Known rows, with every way that one mark hangs from another
golamul{ruvok{petul}}: [-27 -48  -8 -15   5  10   3  -4  13  44  25   5 -19  -6  28   1  12 -19
 -29  38 -17  -4   1 -29  24  18  16 -27]
rasogal{loda{ruvok{golamul{gadim} lodurav}}}: [ 14 -41 -40  -4 -10   1 -21  17  -5  13  -1   5  23   6 -11  13  -3  -2
 -40   2 -21 -44   8 -30  21  28  20 -57]
loda{rasogal}: [  0 -37 -15 -12  55 -26 -21  45  11  10  12  -4  11  15  -1  11  10   7
 -22  33 -47 -15  -8 -34  15  25  10   9]
dega{gadim{segi{ruvok{lodurav}}}}: [-37 -26  -8 -13  33  -6  -3  32  -3  74  16 -36  15   1  -4  12  -7  -4
 -28  14 -16  -8 -21 -23  34  19  16  15]
segi{ruvok{lodurav}}: [-16 -37 -40  -4  13   3 -11  16  10  37  -1  -7   1  15 -13  24   1 -41
 -13  19 -29   7  -3 -10  49  46   6  -2]
gadim{dega segi{ruvok}}: [-36 -40  -4  -3   8  -1 -11  16   8  68   6 -22  60  14 -24  13   3 -23
   0  30 -19   1 -26   1  30  13   7 -15]
gadim{segi}: [-20 -51 -10 -20  23 -15 -12  14  13  53  37 -23  26  20   0  -1  13   7
 -29  25 -15 -16 -27 -23  18  16  21  -5]
golamul{gadim{segi} ruvok{dega}}: [-30 -60   7  -9 -13  28 -25  -8  14  26  46  11 -16 -20   8  -3  21   1
 -27  40 -10 -12 -43 -30  16  -7  27 -16]
petul{ruvok{loda}}: [  4 -42 -12 -36  18 -36 -21   6   1  31  19 -27  28  21  14 -11  14 -16
  -8  11   0 -39  -1 -29  29  48  14  -1]
dega{gadim{segi{ruvok{golamul lodurav}}}}: [-35 -21  -7 -10  25 -11  -4  27  -7  69   8 -32  20  12  -4   9 -12  -7
 -29   3 -16 -24 -14 -26  32  26  18  19]
petul{ruvok{dega lodurav}}: [ -6 -45 -14 -16  38 -27  -7  -7  23  33   8 -22  -2  14   9   4   5 -16
  10  28  -2 -20  -6 -32  36  16  13 -14]
golamul{gadim{dega} ruvok{petul}}: [-24 -45  14  -3  -6  31 -10  -2  12  21  22  14  -4 -20  13   4   1 -20
 -15  44 -15  -7  -5 -12  21  23  12 -53]
lodurav{ruvok{dega loda{rasogal} petul}}: [-36 -38  -7  13  42 -47 -21  23  -2  21 -19  25  -5  -2 -13  -7   1  20
 -19  39  -8 -18  -1 -14 -18  16  -2  14]
ruvok{dega golamul lodurav petul}: [-21 -32 -25  18  37 -43   5  -6  13  15 -20  14  -9  15   0   1 -23 -34
   4  25  -3 -30  24 -21  16  19   6 -27]
loda{rasogal ruvok{golamul petul}}: [-23 -34  -9  -5  31 -26 -11  30 -10  14 -27  22  15  15  -3 -14   7 -10
 -29  28 -44 -46  23 -25 -11  23  14 -12]
petul{ruvok{golamul lodurav}}: [  4 -39 -15 -19  22 -27  -9  -9   9  28   2 -26  11  44  17  -3  -3 -22
  -7  -6 -10 -53   9 -34  40  49  21  -9]
dega{gadim{segi{ruvok}}}: [-39 -29  -1 -21  26  -5  -6  36  -3  75  25 -30  19  -1   0  10   1  10
 -28  24 -14  -8 -21 -27  27  16  15  19]
gadim{dega segi{ruvok{golamul}}}: [-34 -36  -3   0  -2  -8 -12  10   2  61  -3 -18  66  27 -25   9  -3 -25
  -1  14 -18 -20 -18  -2  29  20  10 -10]
ruvok{lodurav}: [ -2 -37 -33 -13  34 -17  -8  14  19  26  11 -23   1  19  -3  14  -6 -30
 -23  14 -28  -8  -3 -23  37  43  13 -21]
loda{ruvok{dega{gadim}}}: [-36 -36  -6 -38  10 -12 -11  24  10  48   1  -4   7 -20  -9   3  16  -1
 -22  48 -22 -12  -1 -37   1   1   9 -16]
lodurav{ruvok{dega{gadim} loda petul}}: [-48 -29   2  -2  30 -41 -12  19  -3  47 -10  10  -8 -14  -6  -4  -7  26
 -23  36  10 -17   2 -19 -13  19  -2   9]
loda{ruvok}: [-21 -47 -18 -41  -2  -3 -16  16  11  39   7  -4  15   5  -5   0  23 -13
 -33  34 -34 -17   2 -26   7  29  14 -26]
segi{ruvok{petul}}: [-28 -43 -26  -3  13   0  -1  19   9  43   6  16  -2   6   2  17   6 -21
  -6  44 -14   9  14  -6  29  36   0  -8]
ruvok{golamul loda{rasogal}}: [  6 -21 -24 -11  26 -58 -34  35 -19  -9 -10  -5  41  30 -10 -10  -2 -26
 -25 -10 -33 -61   5 -31  11  55  12  21]
segi{gadim ruvok{dega loda lodurav}}: [-13 -36 -29 -13   1 -16 -28  29  22  17 -17  -9   5 -12 -17  25  -9 -71
   6   6  -4   9 -12  -7  48  18  -7   2]
lodurav{ruvok}: [-24 -50  -6 -19  12  -7 -21  14  17  42  12   3  -7  21  -3  11  12  37
 -40  27 -21 -10  -8 -24   3  40   9   4]
segi{ruvok{dega{gadim} golamul petul}}: [-42 -27 -12   3  13 -17   2  20  -1  44 -13  21  -2  -2  -1  13  -8 -12
   5  38  -2 -13  19 -22  20  16  -2   8]
segi{gadim{dega} ruvok}: [-13 -41  -1 -28 -10  12 -20  38  34  38  -3 -12  29  -2 -11  38  -3 -40
  10  22 -18  19  -7  -7  46  19 -10 -20]
segi{gadim ruvok}: [-10 -49 -11 -33 -11  13 -22  36  33  32  11  -4   1   2   2  33   7 -28
  -7  18 -16  15  -6 -15  45  24  -3   0]
petul{ruvok{lodurav}}: [  2 -45 -16 -23  35 -19  -7  -3  17  37  14 -33   4  27  16   3   5 -17
  -6  13 -10 -27  -1 -30  42  40  18 -14]

Rows
[ -3 -30 -15  -1   3 -36 -23  12 -17 -11   3  22  16  14   4 -18 -13 -27
 -20   6   3 -58  25 -11   5  66  10 -20] => ruvok{golamul{gadim} loda petul}
[-23 -33 -26  -2  11 -11  -3  -7  -4  32   3 -10  -9  -7  14  -8  -6 -62
 -31   8 -13 -16  -1 -16  33  36  18 -25] => golamul{ruvok{loda lodurav petul}}
[-25 -49   3  -4  -6  -9 -32   3  14  11   2  32 -16  19 -10   6   5  41
 -26  26 -10 -35  -7 -28  -7  31   9   4] => lodurav{ruvok{dega golamul{gadim}}}
[-23 -39 -12   1  22 -39   1   2  14  17  -3  27  -1  13   7  -1  -6  -5
   5  42   2 -30  24 -28   2  12   3 -19] => ruvok{dega golamul petul}
[-19 -31 -26   0  25 -22 -22   7  -2  12  -5  -9  -5 -15  -5  -2   3 -53
 -21  13 -31 -15 -25 -31  30   9  16   2] => golamul{ruvok{dega loda{rasogal} lodurav}}
[-29 -41  12   8   3  -6 -17   5   6  23  -8  29   1  23  -3   1 -11  30
 -25  24  -7 -37  14  -8  -8  46   5 -21] => lodurav{ruvok{golamul{gadim{dega}} petul}}
[-24 -38  -2   5  -2 -24 -28   6 -12  10  -8  29  -1  20  -3 -14  -8  16
 -38   6   1 -51  13  -8 -11  63   9  -2] => lodurav{ruvok{golamul{gadim} loda petul}}
[-13 -34 -29 -16   0  -7 -17  -3  -2  29  10 -24   0  -1   5  -2   2 -60
 -37  -3 -25 -18 -17 -26  41  41  21 -13] => golamul{ruvok{loda lodurav}}
[-20 -38 -15 -13  14 -20 -26  13   0  15   9   1   2 -17   1  -4  17 -32
 -20  27 -28 -15 -25 -38  18   4  14   9] => golamul{ruvok{dega loda{rasogal}}}
[-24 -41 -14 -17  36 -22 -24  35   8  15 -14  13  11  -9 -17   0  23  -3
 -17  51 -48 -16  -7 -33  -7  -6   9  -4] => loda{rasogal ruvok{dega}}
[  0 -33 -20  -5  55 -53 -21  10   0  11  -9 -24  16  10  -2  -8   2 -33
   8  14  -9 -36  -8 -28  30  22  11   8] => petul{ruvok{dega loda{rasogal} lodurav}}
[-24 -44 -20 -11   8   4  -8 -11  22  33  12  -7 -22  -9   8  10   7 -37
 -18  28 -24   1 -20 -35  37   4  18 -19] => golamul{ruvok{dega lodurav}}
[ -5 -45 -11 -30  22 -44 -21   0   7  27  13 -17  22   7   7  -9  16 -15
   9  27   8 -33  -6 -32  22  24   8   1] => petul{ruvok{dega loda}}
[ -6 -39 -28 -20   6 -10 -12  32   4  43   9  -1  23 -24  -9  18   9  24
 -27  37 -11 -17  -1 -43  10 -12   9 -43] => rasogal{loda{ruvok{dega{gadim}}}}
[-34 -36 -22  -1  13 -25   0  -5   6  26 -31  16   1   7  -9  -9  -5 -39
 -13  29 -16 -33  24 -17   2  16  13 -38] => loda{ruvok{dega golamul lodurav petul}}
[-36 -23  -7 -21  23 -17 -12  37 -13  70  19 -33  30  -3  -6   3  -1  -5
 -29  13  -9 -16 -21 -24  26  24  13  24] => dega{gadim{segi{ruvok{loda}}}}
[-18 -50 -10 -27  -7   6 -22  32  39  28   6   7  -5 -11  -4  34   8 -27
   9  34  -8  22 -11 -19  38   0  -9   1] => segi{gadim ruvok{dega}}
[-45 -29 -13 -11  34 -18   7  14   6  49 -20  -2  -9 -22  -7  -2  -6 -26
 -15  45 -14 -10  14 -22   5   2   7 -34] => loda{ruvok{dega{gadim} lodurav petul}}
[-15 -45 -10 -24 -19  -2 -25  26  31  19  -5  14   2   5  -3  28   1 -29
   7  15  -8  -5  -1 -24  36   9  -5   5] => segi{gadim ruvok{dega golamul}}
[-33 -23   1  -3  34 -42   7  17   5  35  -5  14  -3  -2  11   0 -17   7
  -1  39   5 -33  25 -37   2   7   3  -7] => ruvok{dega{gadim} golamul petul}
[-33 -27 -11  -5  52 -30  -2  19  14  54   9 -32   2  -8  -9   9 -14 -10
 -12  27  -9  -8 -23 -32  25  -6  13  -2] => ruvok{dega{gadim{segi}} lodurav}
[-27 -42 -27 -21  14 -13 -12   5  17  33 -11  -3   3  -5 -19   3  10 -35
 -18  36 -28  -9  -2 -23  13  11  12 -32] => loda{ruvok{dega lodurav}}
[-29 -54  -4   7   8  12 -19  13   9  26  30  21  -1  -5  -5   4   8   3
 -11  47  -2  -5 -18  -5  15  15  11 -13] => golamul{gadim{segi{ruvok{dega petul}}}}
[-20 -50  -1 -15 -20  18 -34  -1  -9  21  44  -5   7 -12   8 -15  16 -21
 -46   9 -10 -31 -41 -20  22  30  30  -9] => golamul{gadim{segi} ruvok{loda}}
[-20 -30 -23   1  36 -33 -21  23  -1   4 -39   9  11  11 -23  -4   2 -29
 -18  19 -51 -42   1 -31   2   8  16  -4] => loda{rasogal ruvok{dega golamul lodurav}}
[-11 -26   0 -31  18 -53 -18   6  -8  31   0 -22  28  13   9 -14   1  -8
   4   5  12 -60   5 -45  20  28  12  16] => petul{ruvok{dega{gadim} golamul loda}}
[-22 -24  -3 -22  20 -36 -11  22   9  31   5  -3   8   4   1   7  -7  10
  -7  25  -9 -35   5 -49  12  13   8   8] => ruvok{dega{gadim} golamul}
[-16  -6 -25   3  73 -63 -20  45 -10  11 -20 -27  14 -17 -23   2 -19 -35
 -10  13 -24 -24 -13 -32  20  15   4  21] => ruvok{dega{gadim} loda{rasogal} lodurav}
[-42 -28   1  -7  57 -27  -4  44  -2  32 -21  15   0 -26  -6  -4   6   6
 -15  60 -33 -16   9 -32 -15 -15   4  -6] => loda{rasogal ruvok{dega{gadim} petul}}
[-33 -41 -21   4  25 -26 -24  26  -7  40   6  -5  33   3 -22  -1  12 -19
 -10  27 -16 -11 -33 -10  18   4  11  26] => gadim{segi{ruvok{dega loda{rasogal}}}}
